Known rows, with every way that one mark hangs from another
{gigir {midal gunem {gupur {devir {zeriz {befodub ralu}}}}}}: -0.75	3.92	-0.47	1.35	-0.89	3.61	3.41	0.88	-1.01	-3.69	-0.77	-2.54	-2.48	-1.20	-1.42	0.65
{befodub ralu}: -1.98	-2.09	2.61	-0.02	0.77	0.37	1.84	-1.89	2.84	-1.58	1.46	-1.03	2.29	1.93	-0.21	-1.51
{gunem midal}: -2.25	-0.71	1.87	-2.35	-1.87	0.65	-0.90	-2.17	-1.08	-1.63	1.10	-0.43	-1.41	-3.78	-2.96	2.08
{gunem {midal gigir {gupur {devir {zeriz {befodub ralu}}}}}}: -0.70	2.82	-1.20	-0.19	-0.75	1.72	1.76	-1.13	-1.55	-3.10	0.28	-2.85	-1.06	-3.04	-1.31	3.23
{befodub ralu zeriz}: -1.55	-1.68	3.21	1.82	1.50	1.54	0.27	-1.28	5.34	-3.97	4.40	0.43	3.14	3.07	1.05	-2.03
{gupur devir midal}: 1.48	2.26	0.18	2.49	-1.99	0.89	0.80	-3.32	-0.02	-4.04	-1.96	-1.56	-3.25	-1.58	-2.94	0.69
{gigir {midal gunem gupur}}: -2.91	3.17	-0.08	-2.00	-3.17	5.18	1.27	1.26	-2.01	-2.37	-0.30	-1.60	-4.64	-2.54	-2.46	0.88
{devir gupur {zeriz befodub}}: 3.62	1.30	-1.49	2.18	5.61	-1.91	1.28	1.59	2.40	-2.90	0.87	-1.65	0.54	2.76	-1.60	-0.51
{gunem {midal gigir {gupur {devir {zeriz befodub}}}}}: -0.37	3.61	-2.16	-0.58	-1.27	2.04	0.89	-0.65	-2.33	-2.89	-0.50	-2.80	-2.63	-3.81	-1.76	4.06
{gigir {midal gunem {gupur {devir zeriz}}}}: -0.30	3.94	-1.18	0.87	-2.10	4.85	1.38	1.42	-1.78	-3.88	-1.07	-1.62	-4.47	-1.98	-2.51	1.73
{devir {gupur {midal gigir gunem}} zeriz}: 2.63	3.63	-3.24	0.64	1.56	0.02	0.88	1.48	-0.58	-4.14	0.49	-2.48	-2.71	1.77	-5.34	0.61
{gigir {midal {gupur {devir zeriz}}}}: 1.60	2.16	-0.65	2.45	-1.31	5.13	-0.33	0.89	-0.44	-3.40	-0.96	-0.43	-4.19	-3.04	-1.18	0.98
{devir gupur}: 1.80	0.09	0.40	-0.37	2.41	-0.10	0.55	0.02	1.99	-3.24	0.44	-0.26	-1.08	1.79	-1.77	0.31
{gigir {midal gunem {gupur devir}}}: -1.39	3.84	-0.54	-0.36	-3.11	5.02	1.92	0.56	-1.97	-3.80	-1.56	-1.74	-4.83	-2.56	-2.13	1.81
{gunem {midal gupur}}: -2.78	1.29	1.63	-2.19	-2.06	2.53	-0.05	-1.25	-1.14	-2.35	1.83	-0.64	-2.88	-3.48	-2.55	2.75
{gunem {midal gigir}}: -2.41	0.14	-0.68	-3.62	-2.82	1.37	-1.05	-1.71	-2.38	-1.06	-0.03	-1.78	-1.88	-4.55	-2.71	2.72

Rows
0.65	5.08	-3.28	2.11	-0.81	-0.47	3.88	-1.46	-1.48	-3.93	-2.10	-5.27	-1.16	0.32	-3.43	0.82 | {gupur {devir {zeriz {befodub ralu}}} {midal gigir gunem}}
0.53	3.43	-1.83	-1.87	-0.39	0.28	1.68	-0.20	-0.98	-3.98	-0.58	-2.47	-3.56	0.63	-4.61	0.83 | {devir {gupur {midal gigir gunem}}}
-1.19	7.09	-5.10	-0.66	-0.78	2.71	4.15	1.64	-2.01	-3.12	-1.98	-5.46	-2.33	1.30	-1.37	3.59 | {midal gigir gunem {gupur {devir {zeriz befodub}}}}
1.16	5.12	-3.91	1.67	-2.28	1.05	1.64	-0.80	-2.22	-4.10	-2.39	-4.18	-3.22	-0.39	-4.66	2.00 | {gupur {devir zeriz} {midal gigir gunem}}
0.76	4.28	-0.71	3.40	0.27	-1.15	4.08	-1.93	-0.22	-4.44	-0.92	-3.92	-0.77	1.11	-3.68	0.12 | {gupur {devir {zeriz {befodub ralu}}} {midal gunem}}
-4.37	5.34	-3.37	-4.28	-2.84	4.06	2.93	1.44	-2.17	-1.78	-0.55	-4.40	-3.12	0.71	-1.89	2.84 | {midal gigir gunem gupur}
2.19	0.92	-0.52	4.09	2.63	-0.98	2.49	-1.13	2.27	-3.16	-0.89	-2.42	1.94	1.76	0.04	0.14 | {gupur {devir {zeriz {befodub ralu}}}}
-0.49	4.69	-1.51	0.92	-1.30	3.94	2.41	1.35	-1.76	-3.38	-1.39	-2.62	-3.84	-2.10	-1.95	1.34 | {gigir {midal gunem {gupur {devir {zeriz befodub}}}}}
-1.56	6.27	-4.01	-0.31	-0.34	2.33	5.11	1.13	-1.15	-3.51	-1.24	-5.35	-0.90	2.30	-0.92	2.74 | {midal gigir gunem {gupur {devir {zeriz {befodub ralu}}}}}
-2.43	6.27	-3.89	-2.24	-2.90	3.88	3.69	0.64	-2.27	-3.45	-2.31	-4.52	-3.33	0.76	-1.46	3.93 | {midal gigir gunem {gupur devir}}
-1.20	6.40	-4.69	-0.65	-1.55	3.67	3.13	1.77	-1.99	-3.65	-1.64	-4.48	-2.81	1.44	-1.92	3.89 | {midal gigir gunem {gupur {devir zeriz}}}
-2.79	2.11	-0.74	-3.47	-3.07	3.30	-0.25	-0.80	-2.54	-1.88	0.76	-1.95	-3.22	-4.35	-2.32	3.46 | {gunem {midal gigir gupur}}
4.03	2.55	-1.26	2.92	4.26	-1.84	1.22	0.56	1.59	-3.63	0.93	-1.94	-1.42	1.47	-3.64	-1.14 | {devir {gupur midal} {zeriz befodub}}
-2.93	3.80	-2.21	-2.84	-3.88	1.65	1.46	-1.22	-2.41	-1.85	-1.05	-3.89	-3.59	-1.34	-4.61	0.61 | {gupur {midal gigir gunem}}
-2.24	5.22	-0.71	-0.60	-1.55	2.97	3.92	0.10	-0.68	-4.04	-0.96	-2.94	-2.78	1.73	-1.74	3.08 | {midal gunem {gupur devir}}
-0.22	3.02	-1.82	-0.66	-1.99	2.99	-0.15	-0.57	-2.34	-3.24	-0.15	-1.97	-3.19	-3.72	-2.31	4.35 | {gunem {midal gigir {gupur {devir zeriz}}}}
2.57	3.39	-2.78	3.64	-0.07	-0.22	2.08	-2.02	-0.08	-3.49	-1.99	-4.01	-0.97	-0.77	-2.25	0.02 | {gupur {devir {zeriz {befodub ralu}}} {midal gigir}}
2.45	4.67	-3.74	0.59	2.77	-1.47	2.54	1.35	-0.61	-3.43	-0.03	-3.96	-1.92	1.58	-4.44	0.08 | {devir {gupur {midal gigir gunem}} {zeriz befodub}}
4.14	1.48	-0.61	2.86	3.02	-0.43	-0.33	0.60	1.54	-4.15	1.37	-0.50	-2.24	1.69	-4.48	-0.56 | {devir {gupur midal} zeriz}
1.51	2.87	-1.09	2.48	-0.54	4.15	0.69	0.75	-0.53	-2.96	-1.30	-1.39	-3.64	-3.22	-0.67	0.52 | {gigir {midal {gupur {devir {zeriz befodub}}}}}
